Known rows, with every step that occurs
kalom, nipe: [-122, -41, 32, -3, -14, -65, -64, 42, -54, -27, -40, -135, -93, 40, -120, 19, 142, 106, -135, 136, -142, -60, -135, 227, -3]
mazo, ruzu, sama, vavo: [247, 305, 99, 442, 381, 241, -65, -146, -212, -130, 197, 140, 11, 63, -258, 140, -39, 118, -49, 349, -115, -137, -21, -96, 415]
nipe, vavo, sama, ruzu, mazo: [81, 81, 437, 184, 311, 125, -23, -263, 10, -55, -47, 81, 198, 116, -194, 174, -24, 17, 123, 74, -169, -180, 206, 93, 219]
sama, vavo, nipe: [27, 179, 200, 203, 242, -50, -195, 0, 121, -101, 264, -73, -134, -127, -46, 221, -36, 63, 35, -20, -194, 2, -37, -171, 14]
sama, ruzu: [136, 136, 22, 102, -3, 35, -94, -85, -5, 36, 105, 154, -51, 104, -154, 38, -120, 5, 16, 15, -154, -86, 156, -39, 110]
kalom, nipe, gogu, vurelo: [-202, -86, -89, -145, -50, -32, -126, 105, 26, -65, -110, -95, 101, 73, -184, 17, 106, -8, -81, 35, -142, -215, -58, 142, -23]
vurelo, gogu, sama, ruzu: [36, 108, -162, 152, 82, 12, -105, -105, 91, -47, 48, 269, 282, -28, -304, 294, -197, 5, 111, 95, -231, -204, 415, -71, 167]
kalom, nipe, vavo, vurelo, gogu: [-216, -134, 318, 187, 169, -171, 108, -162, 256, -152, 135, -140, -30, 58, -405, 301, 60, -65, 23, -22, -72, -259, 141, 428, 49]
vurelo, gogu, sama: [-93, -51, -185, 59, 98, -31, -23, -12, 95, -79, -53, 131, 328, -114, -138, 260, -79, -14, 93, 93, -66, -121, 253, -47, 65]
mazo, vavo, nipe, gogu: [-21, -4, 135, 110, 134, -50, -139, -114, 180, -42, 75, -118, 254, -118, -116, 287, -141, 13, -15, 23, 131, -92, -104, 133, -26]
disu, mazo, vavo, nipe, gogu, vurelo: [-182, 11, 151, 39, 225, 186, -208, 7, 28, 2, 107, -101, 255, -142, 4, 159, -111, 52, -91, -104, 65, -206, -66, -158, 47]
nipe, vavo, vurelo, gogu: [-89, -99, 278, 195, 179, -100, 165, -192, 312, -122, 167, -16, 56, 24, -290, 295, -83, -175, 157, -161, 84, -203, 278, 195, 66]
sama, ruzu, mazo, vavo: [240, 250, 73, 279, 211, 243, 14, -236, -192, 16, 21, -32, 120, 50, -157, 157, -202, 94, -62, 148, -4, -201, 99, 106, 256]
vavo, sama, ruzu: [62, 129, 179, 0, 122, -55, -164, -113, -17, -94, 51, 170, 105, 120, -102, 127, -45, 101, 109, 140, -307, -82, 110, -71, 94]
vavo, nipe: [-50, 87, 202, 14, 93, -77, -123, 23, 181, -2, 92, -31, 32, -125, 25, 126, 6, 93, 4, -168, -86, 55, -47, -64, -148]
vurelo, gogu: [-53, -147, -79, 74, -30, -75, 105, 47, 51, -10, -12, 30, 156, -89, -183, 200, -29, -82, 66, -37, 20, -95, 181, 62, -4]
mazo, ruzu, sama, vavo, nipe, gogu: [128, 279, 265, 432, 426, 116, -198, -159, 68, -135, 179, 63, 267, -91, -343, 354, -81, 129, 39, 164, -139, -161, -95, -19, 221]
vurelo, gogu, mazo: [-95, -87, -127, 111, 50, -2, -41, 6, 43, 69, 108, 5, 381, -131, -344, 282, -186, -42, 169, -95, 50, -90, 119, -143, -76]
ruzu, sama, vavo, vurelo, gogu, mazo: [-21, 259, 54, 382, 521, 35, 96, -251, 106, -278, 407, -100, 269, -121, -449, 525, -251, 86, 304, 75, -274, -270, 16, -241, 167]
kalom, nipe, gogu: [-184, -151, -1, 2, -79, -105, -89, -7, 39, -28, -161, -160, 127, 7, -236, 111, 98, 12, -50, 158, -82, -148, -148, 349, -65]
gogu, mazo, vavo, sama: [-34, 33, 75, 50, 300, 33, -222, -170, -113, -92, 176, -32, 389, 30, -136, 228, -196, 171, 94, 259, 34, -59, -164, -181, 47]
disu, mazo: [-132, -43, 126, 60, 66, 167, -28, 23, -126, 88, -21, -73, 17, -88, 72, -36, 15, 46, -72, -26, 2, -49, -63, -71, 43]
vurelo, gogu, mazo, vavo: [-17, -81, -174, 217, 153, 67, -43, -92, -68, 20, 214, -22, 376, -112, -375, 343, -284, -28, 65, 119, 203, -172, 67, -72, 75]
sama, ruzu, mazo, vavo, vurelo: [194, 396, 275, 283, 349, 161, 68, -388, -34, -103, 117, -145, 66, 121, -143, 271, -244, 165, 25, 30, -110, -250, 57, 152, 203]
ruzu, mazo: [18, 85, 68, 83, 127, 114, 104, -57, -79, 36, -170, -153, 146, -64, 34, 59, 15, 77, 11, -57, -9, -32, -35, 77, -6]

Rows
[6, 337, 125, 222, 347, 48, 44, -308, 171, -149, -25, 27, 393, -23, -248, 456, -235, 153, 236, -80, -327, -296, 351, 55, 113]	vavo, vurelo, gogu, sama, ruzu, mazo
[143, 523, 260, 475, 619, 234, -171, -359, -57, -192, 399, 23, 192, 76, -400, 317, -237, 245, 136, 141, -196, -182, -132, -249, 282]	gogu, mazo, ruzu, sama, vavo, vurelo
[-105, 40, 80, 194, 75, 67, -376, -94, -73, 120, -49, -48, 405, 90, -532, 181, -89, 141, -50, 138, 45, -158, -194, 201, -8]	kalom, nipe, gogu, mazo, ruzu
[134, 231, -48, 264, 270, 241, -117, -337, -52, -78, -133, 3, 477, -6, -236, 330, -279, 68, 55, 269, -37, -294, 144, 133, 288]	nipe, gogu, sama, ruzu, mazo, vavo
[60, 424, 423, 494, 590, 313, -49, -283, -173, -184, 278, -24, -4, 29, -153, 209, -78, 253, -21, 173, -233, -248, -118, -120, 401]	disu, mazo, ruzu, sama, vavo, vurelo
[69, 256, 178, 296, 430, 54, -44, -79, 57, -215, 287, -35, -47, -184, -96, 271, -3, 152, 49, 118, -323, -62, -98, -205, 145]	ruzu, sama, vavo, nipe
[-4, 90, 232, 219, 114, 267, -168, -15, -239, 159, 3, 87, 118, 21, -58, -29, -14, 132, -158, 19, 99, -70, -27, -25, 157]	disu, mazo, ruzu
[146, 134, 152, 107, 216, 24, -172, -219, -129, -127, 169, 140, 114, 144, -130, 182, -158, 113, 15, 318, -166, -157, 78, -13, 242]	mazo, vavo, sama, ruzu
[40, 61, 187, 73, 339, 86, 37, -176, -192, -131, -106, -150, 305, 4, 61, 225, -14, 198, 26, 263, 3, -115, -119, 91, 129]	ruzu, mazo, vavo, sama
[144, 323, 216, 506, 488, 75, 75, -257, 7, -267, 292, 75, 128, 21, -418, 436, -129, 112, 120, 168, -187, -298, 131, 8, 351]	mazo, ruzu, sama, vavo, vurelo, gogu
[163, 179, -115, 336, 302, 209, -16, -244, -111, -59, -24, 86, 444, -66, -298, 442, -286, 86, 42, 236, -87, -309, 344, 59, 331]	vurelo, gogu, sama, ruzu, mazo, vavo
[-162, 78, 76, 103, 203, -92, 4, -149, 204, -66, 212, -83, 325, -63, -331, 376, -227, 47, 249, -212, -46, -149, 77, -96, -145]	vavo, vurelo, gogu, mazo
[59, 253, 249, 180, 351, 110, 154, -300, -30, -132, 23, -296, 121, 31, 24, 237, -141, 170, 17, 13, 50, -168, -99, 181, 94]	ruzu, mazo, vavo, vurelo
[81, 179, 81, 194, 147, 174, -288, -86, -114, 159, 118, 127, 289, 73, -290, 72, -174, 124, 0, -22, 126, -6, -53, -159, 47]	gogu, mazo, ruzu
[18, 296, 177, 362, 429, 116, -3, -265, 49, -94, 241, 87, 494, -19, -513, 421, -237, 209, 175, -18, -63, -227, 42, -71, 106]	vavo, vurelo, gogu, mazo, ruzu, sama
[-91, -54, -113, -145, -25, 31, -64, 65, 96, -34, -74, 32, 186, 37, -86, -11, -21, -117, 58, -104, 24, -141, 71, -80, -9]	nipe, gogu, vurelo
[37, 81, 78, 147, 230, 51, -314, -304, -26, -65, 144, 66, 542, 88, -421, 356, -352, 69, 189, 278, -65, -228, -13, -91, 132]	nipe, gogu, mazo, vavo, sama, ruzu
[-190, -181, 348, 11, 191, -99, -111, -75, 51, -147, 0, -27, 14, 113, -177, 90, 211, 39, -47, 263, -151, -103, -61, 272, 87]	kalom, nipe, vavo, sama
[112, 329, 2, 162, 248, 219, -99, -200, -33, -11, -115, 92, 262, -7, -99, 162, -144, 154, 65, 64, -252, -138, 204, -55, 178]	gogu, sama, ruzu, mazo
[-150, 114, 30, 48, 228, -112, 15, -174, 255, -212, 49, 30, 287, -46, -121, 351, -138, 58, 193, -39, -162, -169, 229, 2, 24]	vavo, vurelo, gogu, sama
[-25, 92, 369, 379, 335, 89, -110, -289, 210, 17, 291, 112, 365, 93, -584, 373, -265, -54, 152, -165, 195, -211, 244, 29, 91]	nipe, vavo, vurelo, gogu, mazo, ruzu
[118, 272, 64, 300, 323, 274, -118, -162, -160, 40, 153, 154, 394, 5, -341, 130, -155, 217, 19, 134, 14, -62, -120, -182, 175]	gogu, mazo, ruzu, sama
[-50, -29, 81, 154, 149, 238, -25, -88, -238, 37, 88, -110, 43, -71, 44, 43, -87, 57, -158, 158, 145, -122, -103, -14, 195]	disu, mazo, vavo
[-82, -106, -7, 116, 274, -37, -129, -119, -75, -96, 176, 1, 540, -77, -310, 420, -215, 83, 169, 222, 50, -160, 23, -124, 57]	vurelo, gogu, mazo, vavo, sama
[75, 348, 409, 518, 549, 316, -194, -93, -163, -48, 285, 40, 71, -162, -138, 227, -28, 269, -116, 140, -210, -130, -131, -225, 294]	disu, mazo, ruzu, sama, vavo, nipe
[-37, 43, 38, -20, 170, 26, -188, -7, 160, -78, 139, -27, 222, -60, -74, 184, -137, 5, -37, -68, 82, -158, -8, -87, 13]	mazo, vavo, nipe, gogu, vurelo
